Each row was made from one small tree. The marks that hang from a mark follow it in brackets, in alphabetical order. Every link used is in the known rows. Write each row's tree.
Known rows
semu[guga lukap satu[sefem] sazuv]: [ 0.90 -1.65 -3.38 -3.70 -2.05 -2.97 -1.95  2.43  1.07  5.62  4.39  0.66
 -1.54  0.96  0.41 -5.92 -1.85  0.28  1.14 -2.59 -0.22 -1.98 -1.72  4.23
  1.82  1.01]
semu[lukap satu[sefem] sazuv]: [-1.37 -0.18 -1.99 -5.94 -0.47 -2.31 -2.01  0.86  0.70  3.91  2.86  1.75
 -0.38  0.27 -0.08 -6.08 -2.01 -0.28  1.93 -4.06 -2.17 -1.60 -0.24  3.50
  0.69  2.77]
guga[semu[satu[sefem] sazuv]]: [ 2.12  4.27 -1.35 -3.46  0.35  2.31  0.41 -2.99  1.00 -0.95  2.27 -0.27
 -2.96  1.44 -1.36 -3.98 -2.73  0.36  2.85 -1.52 -2.89  1.25  0.73  1.86
  0.94  3.52]
semu[lukap sazuv[puno]]: [-1.74 -2.59  1.09 -0.69  0.03 -0.22 -0.96  2.08  1.12  3.45  1.16  3.12
 -0.11 -0.59 -0.37  1.54  1.48  0.50 -1.65 -0.65  0.65 -0.80 -2.73 -3.50
 -2.51  0.33]
guga[semu[lukap satu[sefem]]]: [-1.26  3.55 -3.66 -2.37  0.77  0.58  3.50 -2.14  0.04 -0.33 -0.63  1.49
 -3.65  0.30 -0.08 -4.80 -4.73 -0.24  1.77 -1.44 -1.71  0.42  2.53 -0.82
 -1.08  5.98]
semu[sazuv[puno]]: [-0.93 -0.01  2.50  0.58 -0.03  2.38 -0.14  0.91  0.59  0.81  1.17  0.31
 -0.76 -0.37 -1.66  4.54  1.87  0.52 -1.03  0.80 -0.39  0.78 -2.59 -2.55
 -1.17  0.09]
satu[semu[guga lukap sazuv]]: [-2.67 -4.23  0.14 -1.45  0.04 -4.40 -2.78  0.80  2.21  1.16  1.50 -0.61
 -0.17 -0.92  1.04 -1.12  0.88  0.09  0.96 -2.37  1.77 -2.93 -0.41  2.58
  2.96  1.31]
semu[guga lukap satu sazuv[nife]]: [ 3.73 -3.93  0.03 -0.98 -1.77 -2.84 -4.48  4.47 -0.72  2.40  2.43 -2.09
  0.94 -1.04  0.36 -5.17  0.64  0.20  0.54 -0.60  0.07  0.46 -0.43  3.58
  0.50 -4.52]
nife[sazuv[puno semu]]: [ 0.24  2.27 -0.11  1.17 -0.85  2.50  3.97 -1.83  1.06 -1.53 -3.94  4.05
 -0.75  1.59 -0.64  3.79  3.78 -0.72 -5.81  2.30 -0.74  1.78 -3.16 -4.01
 -1.89 -3.43]
sefem[satu[semu[guga lukap sazuv]]]: [-0.86 -3.13  0.83 -0.66  0.64 -2.06 -2.14 -0.95 -0.32  1.01  3.73 -0.77
  2.57 -0.23  1.09 -2.50 -0.06 -0.32 -0.87 -1.86 -0.03 -3.59  1.88  2.11
  4.03  1.42]
sefem[satu[semu[guga]]]: [-1.66  2.07  0.19  2.75  0.74  1.76  1.28 -1.85 -1.58 -3.25  1.60 -3.30
  2.65 -1.25  0.63  3.12 -0.80  0.16  1.34  0.51  0.39 -2.01  3.34  0.65
  3.89  3.42]
guga[semu[satu sazuv]]: [ 3.59  2.95  0.23 -1.25 -0.43  2.47  0.27 -0.84  0.70 -3.12  1.95 -2.58
 -2.56 -1.19 -0.97 -1.61  0.16  1.02  0.42 -0.73 -1.69  2.75  2.90 -1.29
 -0.10  2.03]
sazuv[nife puno]: [-1.53  0.85  2.74  4.01  1.13  3.01  1.03  0.55 -2.18 -2.14 -3.65 -0.97
  0.85 -0.87 -1.65  6.44 -0.32  0.34  1.44  3.00 -0.57  2.00 -2.15 -2.69
 -2.96 -1.32]
semu[lukap satu]: [-1.48  0.39 -2.16 -2.18 -0.85 -0.93  0.73  3.42 -0.04  0.37  0.46 -1.38
  0.21 -2.72  2.01 -1.95 -0.28  0.12  1.05 -2.28  0.01  0.52  2.77 -2.61
 -1.39  3.90]
sazuv[puno semu]: [-1.71  3.09  0.32  3.96  0.26  3.41  3.65 -1.22  0.29 -0.79 -3.50  1.91
  1.44  0.81 -0.19  6.43  1.99 -0.53 -2.81  3.69  2.00  1.57 -1.21 -5.00
 -3.04 -1.82]
guga[semu]: [-3.66  4.46 -0.08  1.63  1.04  4.08  4.26 -1.56  2.11 -5.58 -1.65 -2.10
 -2.18 -2.58 -1.46  3.03  0.18  0.73  2.15  1.53 -1.05  2.38  1.53 -5.08
 -1.15  7.03]
sefem[satu]: [-2.51  3.81  1.36  0.83  0.79  4.50  2.47 -0.07 -0.86 -3.90  1.62 -2.69
  3.57 -2.80 -1.02  2.71  0.78  0.05  0.77  0.93 -2.75 -0.37  2.75 -3.43
  0.63  6.34]
nife[sazuv]: [-3.45  1.73 -0.54 -2.72 -1.08  0.91  2.70  0.87  2.54 -3.87 -1.18 -0.39
 -1.64 -2.38 -1.10  2.92  3.59  0.35  0.05 -1.37 -3.12  0.59 -1.87 -2.06
  0.34  4.69]
satu[semu[lukap]]: [-6.52 -0.63  0.16 -1.17  1.85 -2.95  0.94 -0.64  0.63 -2.02 -2.91 -0.38
  0.74 -2.30  1.48  2.15 -0.88 -0.64  2.38 -2.52  0.85 -2.31  2.57 -0.92
  1.00  5.63]
guga[semu[lukap satu sazuv]]: [ 2.50  0.50 -0.86 -2.70 -0.28  0.20  0.19  0.60  1.33 -0.15  1.46 -0.41
 -2.36 -1.45  0.42 -5.06  0.34  0.75 -0.47 -2.14 -0.99  1.31  3.00 -1.65
 -1.20  2.39]
guga[semu[lukap satu]]: [ 0.66  2.35 -2.49 -0.29 -0.13  1.17  3.26 -0.14 -0.32 -2.50 -0.74 -0.57
 -2.25 -1.87  1.12 -2.60 -1.69  0.66  0.02 -0.82 -0.06  2.30  4.10 -3.90
 -1.86  4.83]
satu[semu[lukap sazuv[puno]]]: [-1.14 -3.63  1.82 -0.69  1.32 -2.42 -1.21 -1.52 -0.04  1.67 -0.83  2.40
 -0.26  0.67  0.69  2.27 -0.33 -0.08 -0.39 -2.79  1.57 -1.51 -1.01 -0.79
 -0.47 -1.15]
guga[semu[satu]]: [ 2.00  5.04 -1.56  0.39  0.02  3.88  3.24 -0.77  0.22 -5.11 -0.54 -2.80
 -2.96 -2.16 -0.02  0.02 -0.78  0.75  1.49  0.25 -0.35  3.31  4.34 -3.62
 -1.48  4.29]

Which tree is each row?
[-0.47 -4.63  0.13  0.99  0.08 -3.24 -1.65  0.10  1.12  3.45  0.83  2.04
 -1.69  1.07  1.30  1.48 -0.97  0.36 -1.39 -0.95  3.11 -1.69 -1.58  0.50
  0.53 -2.59]
satu[semu[guga lukap sazuv[puno]]]
[-4.94  0.81  1.51 -4.42  2.43 -2.08 -1.17 -3.72  1.22 -0.71  0.55 -0.23
 -0.15  0.82 -1.66  0.78 -1.11 -0.55  4.45 -3.77 -1.81 -2.69 -0.77  4.50
  3.52  4.31]
satu[sefem semu[sazuv]]
[-0.08 -3.79  3.56  0.28  0.41 -0.73 -1.98  1.26 -1.07  2.16 -1.37  2.12
  1.48 -0.22 -1.47  0.87  1.13  0.09 -0.74  1.09 -0.32 -0.11 -3.07 -1.56
 -2.92 -3.78]
semu[lukap sazuv[nife puno]]
[ 2.52  0.27 -1.03 -0.80 -2.42  0.17 -2.23  3.57  1.59  0.99  4.97 -4.38
 -1.19 -1.69 -0.10 -1.57  1.80  1.02  0.12 -0.71  0.73  1.32  1.34  1.89
  1.82 -0.59]
semu[guga satu sazuv]
[ 0.67 -1.96 -0.50  5.82 -0.19 -0.17  1.28  1.56 -0.69  1.51 -4.04  2.76
  1.89  1.86  0.43  2.09  0.49 -0.72 -3.70  5.30  2.97  0.41 -2.83 -2.28
 -2.83 -6.93]
sazuv[nife puno semu[guga lukap]]
[-0.68 -0.90  1.31  4.07  0.99  0.45  1.45 -0.55 -1.95  0.47 -5.74  3.09
  2.97  1.28  0.64  2.77  0.81 -1.26 -2.93  3.42  1.33  0.47 -2.02 -3.78
 -4.29 -4.76]
sazuv[nife puno semu[lukap]]
[ 4.55 -3.57 -1.99  0.65 -2.53 -1.44 -1.99  4.62 -0.50  5.35  3.44  0.95
 -1.70  0.56  1.27 -2.37 -0.22  0.95 -3.25 -0.13  2.89  0.81 -1.07 -0.96
 -1.39 -4.07]
semu[guga lukap satu sazuv[puno]]
[-4.58 -3.42 -1.29 -3.69  0.72 -5.18 -2.21 -1.58  2.68  3.63  1.59  1.37
 -0.89  1.59  0.30 -2.96 -3.02 -0.55  2.88 -3.10 -0.04 -4.45 -2.55  5.71
  3.70  2.67]
satu[sefem semu[guga lukap sazuv]]
[ 1.16  0.07 -4.14  1.11 -2.19 -1.29  1.10  3.02  0.54  2.41  0.17 -0.14
  0.72 -0.34  3.00 -2.98  1.15 -0.51 -2.66  1.61  2.82  0.48  2.84 -0.30
 -0.46 -2.13]
sazuv[semu[guga lukap satu]]
[ 1.50 -2.88  3.37  3.18  0.77 -0.71 -2.93 -0.86 -1.88 -0.47 -0.93 -1.53
  0.00  1.23 -1.00  4.37 -0.62  0.50  1.23  1.70  1.67 -0.29 -2.55  3.13
  0.97 -5.91]
satu[semu[guga sazuv[nife puno]]]
[-1.37  0.08 -5.10 -2.04 -1.44 -2.58  0.28  2.13  0.27  3.66  1.85  0.17
 -1.87 -0.19  1.11 -3.99 -3.93  0.17  1.92 -1.29  0.50 -1.00  0.42  2.05
  0.98  3.31]
semu[guga lukap satu[sefem]]
[ 0.67  2.50  2.72  5.01  0.99  3.01  1.56 -0.96 -2.02 -1.83 -5.39  0.88
  2.85  0.91 -0.88  6.04  1.41 -0.81 -1.54  5.21  0.59  2.03 -1.59 -2.45
 -3.11 -5.02]
sazuv[nife puno semu]
[-5.14  1.33 -1.70  0.10  1.34 -1.57  1.30 -2.93  1.43 -0.84 -0.33 -1.05
 -1.69  0.63 -0.02  2.17 -3.51 -0.40  5.00 -0.24  0.13 -2.41 -0.24  3.59
  3.53  4.77]
satu[sefem semu[guga]]
[-0.75  1.20  0.45  4.20 -0.52  1.10  0.71  0.86  0.31 -2.40 -3.38 -2.12
  2.90 -0.30  0.01  2.87  2.62 -0.68  0.37  5.23  0.48  1.02 -0.86  0.60
  0.33 -3.01]
sazuv[nife semu[guga]]
[ 2.51  3.24 -2.79  2.17 -2.12  0.77  1.80  1.85  0.40 -0.11  0.72 -2.67
  0.47 -0.15  1.97  0.04  2.20 -0.31 -1.15  2.85  2.43  2.34  2.47  0.30
  0.35 -2.03]
sazuv[semu[guga satu]]
[ 4.51 -3.07  1.85 -0.29 -0.79 -0.76 -3.25  2.40 -3.44  2.86 -0.06  0.88
  0.69  0.55  0.06 -1.90 -0.36  0.08 -1.17 -1.00  0.15  1.20 -0.80  0.36
 -3.02 -6.05]
semu[lukap satu sazuv[nife puno]]
[-3.62 -0.68 -0.31 -2.20  0.99 -2.61 -1.75 -2.87  2.85  0.17  2.28 -1.04
 -0.96  1.11 -0.81  0.28 -1.16  0.09  4.02 -1.70 -0.79 -3.38 -2.33  6.44
  4.72  2.54]
satu[sefem semu[guga sazuv]]
[-0.51 -1.01  2.42 -0.78  1.69  0.24 -0.67 -1.07  1.33 -2.56 -1.69  0.18
 -0.05 -1.05 -1.68 -2.32  0.59  0.38  0.98  0.06 -2.42  0.78 -0.69 -1.46
 -1.41  0.97]
guga[semu[lukap sazuv[nife]]]
[-0.23  5.38 -2.38 -1.45 -0.03  1.20  2.20 -1.98 -0.50  0.13 -0.70  0.04
  1.23  1.75  0.56 -1.12 -0.72 -1.08  1.29  0.23 -0.71  0.46  1.81  2.27
  0.04  0.86]
sazuv[semu[satu[sefem]]]
[ 3.02 -0.60 -4.79 -1.13 -2.78 -2.70  1.68  1.85  1.04  1.24 -1.11  1.94
 -1.53  0.77  2.39 -5.21  3.02 -0.57 -6.17 -0.30  0.56  0.79  0.22  0.79
  0.26 -3.58]
nife[sazuv[semu[guga lukap satu]]]
[-0.20 -1.17 -4.01  0.01 -2.08 -1.45 -0.38  5.19  0.34  1.60  2.14 -2.55
 -1.06 -2.12  2.46 -2.48 -0.62  0.48  0.29 -0.29  1.86  0.57  2.11 -0.57
  0.05  1.94]
semu[guga lukap satu]
[ 8.02  1.57  2.41  1.95  0.32  4.38 -0.60 -1.53 -2.62 -2.67 -1.05 -1.04
 -2.36  1.25 -1.63  0.31 -1.28  0.76 -0.31  1.70 -0.49  4.40  0.08 -1.04
 -2.96 -5.31]
guga[semu[satu sazuv[nife puno]]]
[ 3.07  0.64  3.77  2.92  1.15  4.20  0.64 -2.29 -0.41 -3.82 -2.34  0.24
 -1.53  0.83 -3.11  3.09  0.33  0.69 -0.19  3.46 -1.35  2.96 -2.31 -2.49
 -2.60 -2.88]
guga[semu[sazuv[nife puno]]]
[ 1.37  1.42 -2.29 -4.38  0.44 -0.28  0.61 -2.33  1.55  1.24  1.60  2.57
 -3.19  1.36 -0.73 -6.88 -3.03  0.36  1.38 -3.06 -2.32 -0.25  1.16  1.32
 -0.11  3.36]
guga[semu[lukap satu[sefem] sazuv]]
[ 0.39  0.32  5.86 -0.42  2.20  1.18 -2.59 -2.95 -3.40 -4.53  0.31 -2.54
  5.61 -0.51 -1.66  0.66  0.99 -0.52  2.24 -1.08 -3.23 -1.84  2.26  3.53
  2.98 -0.67]
sefem[satu[semu[sazuv[nife]]]]
[ 0.34  2.36 -2.14 -0.64 -0.63 -0.99  1.37  1.72 -0.21  0.77 -1.18  0.71
  1.76 -0.85  2.93 -2.57  1.65 -0.86 -1.78 -0.41  1.11  0.49  3.53 -2.27
 -1.39 -0.19]
sazuv[semu[lukap satu]]
[ 1.44  0.64 -2.98 -3.18 -1.80 -1.77  2.10  0.90 -0.31 -0.08 -2.42  2.90
  0.04  0.25  1.62 -4.22  3.91 -1.17 -5.07 -2.52 -1.22  1.11  0.79 -0.60
 -0.61 -1.93]
nife[sazuv[semu[lukap satu]]]
[-2.58 -3.19 -0.94 -1.24 -1.44 -2.51 -1.69  3.99  3.19  2.56  3.02 -0.39
 -0.24 -1.75 -0.31 -1.64  2.40  0.79 -0.35 -0.49  0.27 -1.14 -1.67 -0.13
  1.05  2.48]
semu[guga lukap sazuv]
[-5.60 -2.36 -1.32  0.73  0.41 -3.80  0.17  0.89  1.80 -1.26 -1.16 -1.28
 -0.62 -1.41  2.61  0.84 -0.76 -0.19  1.97 -1.17  2.28 -2.21  1.76 -0.23
  2.22  3.56]
satu[semu[guga lukap]]
[ 0.58 -0.57  4.52  1.60  0.28  2.19 -1.90  0.57 -1.24 -0.73 -0.95 -0.47
  1.14 -0.05 -2.64  4.37  1.83  0.58  0.04  1.77 -0.91  0.62 -3.46 -0.99
 -1.69 -3.81]
semu[sazuv[nife puno]]
[-1.58  2.65 -3.92 -2.40  0.06 -1.92  1.88 -1.06 -0.15  2.77 -1.43  2.84
  1.33  1.62  1.58 -4.22 -1.60 -2.07 -0.12 -1.24 -0.39 -0.97  1.22  1.21
 -0.54  0.98]
sazuv[semu[lukap satu[sefem]]]
[ 1.96  0.51  0.77  6.63 -0.36  2.65  1.16  0.42 -1.60 -0.84 -3.84  0.68
  1.14  1.85 -0.29  5.44  1.62 -0.33 -2.45  6.56  2.27  1.74 -2.67 -1.13
 -2.32 -6.78]
sazuv[nife puno semu[guga]]
[ 1.36 -3.20 -2.34 -2.04 -2.50 -2.22 -2.62  4.88  0.93  3.39  4.47 -1.61
 -0.91 -1.51  1.24 -4.64  0.83  0.53 -0.82 -1.97  1.48 -0.06  0.80  1.82
  1.40 -0.70]
semu[guga lukap satu sazuv]
[ 2.72 -0.89  2.25  3.06  0.35  2.08 -1.29 -2.58 -1.78 -0.16  3.28 -0.30
  1.16  1.75 -0.04  3.49 -0.79  0.65 -1.99  0.92  1.32 -1.51 -0.22  0.84
  2.53 -2.20]
sefem[satu[semu[guga sazuv[puno]]]]
[ 1.08 -1.05  3.90  1.38  0.84  0.43 -3.18 -2.09 -2.37 -2.71  1.89 -3.83
  4.30 -0.14 -1.08  0.28  0.48 -0.25  1.95  0.56 -1.42 -1.78  1.35  4.69
  4.42 -2.50]
sefem[satu[semu[guga sazuv[nife]]]]
[ 5.88  2.07 -3.51  2.72 -3.61  1.64  2.62  0.75 -0.92  0.97 -1.36  2.47
 -2.56  2.56  1.47  1.33  2.60 -0.13 -6.57  2.34  1.72  3.06 -1.48 -0.56
 -0.62 -7.47]
nife[sazuv[puno semu[guga satu]]]
[ 5.24  0.10  3.05  0.56 -0.94  2.03 -2.76  1.39 -3.51 -0.01  0.11 -1.55
  0.67  0.71 -1.34  1.22 -0.14  0.44  0.62  0.19 -0.20  2.81 -0.34  1.24
 -2.07 -6.20]
semu[satu sazuv[nife puno]]
[-7.24 -0.02 -1.39 -3.10  2.66 -3.34  1.40 -3.65  0.76  0.18 -2.59  1.61
 -0.02  0.16  0.80 -0.27 -3.74 -1.01  3.56 -3.20 -0.83 -3.79  0.29  1.95
  1.09  6.74]
satu[sefem semu[lukap]]
[-1.23 -0.26  0.17 -1.69  0.66  0.67  0.78 -0.63  3.11 -1.49  0.43  1.03
 -1.56 -1.41 -1.26 -1.95  1.11  0.75 -0.71 -0.49 -1.44 -0.25  0.12 -3.68
 -0.83  4.63]
guga[semu[lukap sazuv]]
[ 3.60  0.00 -0.22  2.74 -0.18  0.35  0.30  0.29 -4.13  1.51 -4.75  2.34
  2.21  1.62  1.52 -0.02 -0.64 -0.91 -2.85  2.18  2.37  1.77  0.61 -1.68
 -4.27 -7.43]
sazuv[nife puno semu[lukap satu]]
[ 4.22  0.17 -2.28 -0.11 -1.95  0.98 -1.16  0.49 -0.95  4.60  4.39  0.80
 -2.68  2.90 -1.18 -0.63 -2.41  0.85 -0.21  0.39  0.83  0.67 -3.09  3.46
  0.48 -2.57]
semu[guga satu[sefem] sazuv[puno]]
[-2.26 -2.08  1.23 -0.54  0.26 -1.64 -2.09 -0.40  2.38 -1.41  2.20 -3.53
 -0.56 -0.80  0.11  2.65  1.38  0.49  2.20 -1.20  1.10 -1.38  0.09  2.90
  3.62  0.89]
satu[semu[guga sazuv]]
[-2.36 -3.60  4.12 -2.44  2.16 -3.80 -3.55 -0.80 -0.70 -1.41 -1.97 -0.55
  2.51 -0.78 -0.13 -0.18  0.25 -0.74  3.08 -3.55 -1.29 -2.15  0.06  2.88
  0.99 -0.66]
satu[semu[lukap sazuv[nife]]]
[ 1.06 -1.26  0.63  0.81  0.74  1.99  1.65 -1.25  1.97  0.52 -0.47  3.98
 -2.86  0.58 -0.94  0.30 -0.31  0.77 -2.60  0.59  0.30  0.77 -1.84 -5.88
 -3.06  0.70]
guga[semu[lukap sazuv[puno]]]
[ 1.22  1.16  4.13  1.72  1.79  2.65 -0.11 -3.53 -2.52 -1.26  1.52  0.25
  2.72  1.10 -0.97  4.13 -0.60 -0.13 -1.15 -0.37 -0.17 -1.84  1.57 -0.66
  1.28 -0.74]
sefem[satu[semu[sazuv[puno]]]]
[ 1.74  1.86  1.89  1.80  0.67  4.54  1.61 -2.45  1.25 -1.98 -0.18  1.04
 -2.98  0.35 -2.34  3.89  0.54  1.17 -1.68  1.92 -0.49  2.28 -1.40 -5.18
 -2.42  1.26]
guga[semu[sazuv[puno]]]
[-2.65 -1.08 -0.35  1.45  0.94 -0.99  1.01 -0.98 -1.28 -0.92  0.95 -0.90
  2.62 -1.11  1.49 -0.16 -1.72 -0.29  0.21 -0.70  0.86 -3.56  3.13 -0.25
  2.78  3.16]
sefem[satu[semu[guga lukap]]]
[-3.93 -0.11  3.73 -3.03  2.65 -1.98 -3.01 -4.28 -0.38 -1.76 -1.26 -0.91
  1.44  1.40 -2.23  0.39 -1.81 -0.84  6.41 -2.40 -2.85 -2.28 -1.78  6.52
  2.83  0.13]
satu[sefem semu[sazuv[nife]]]
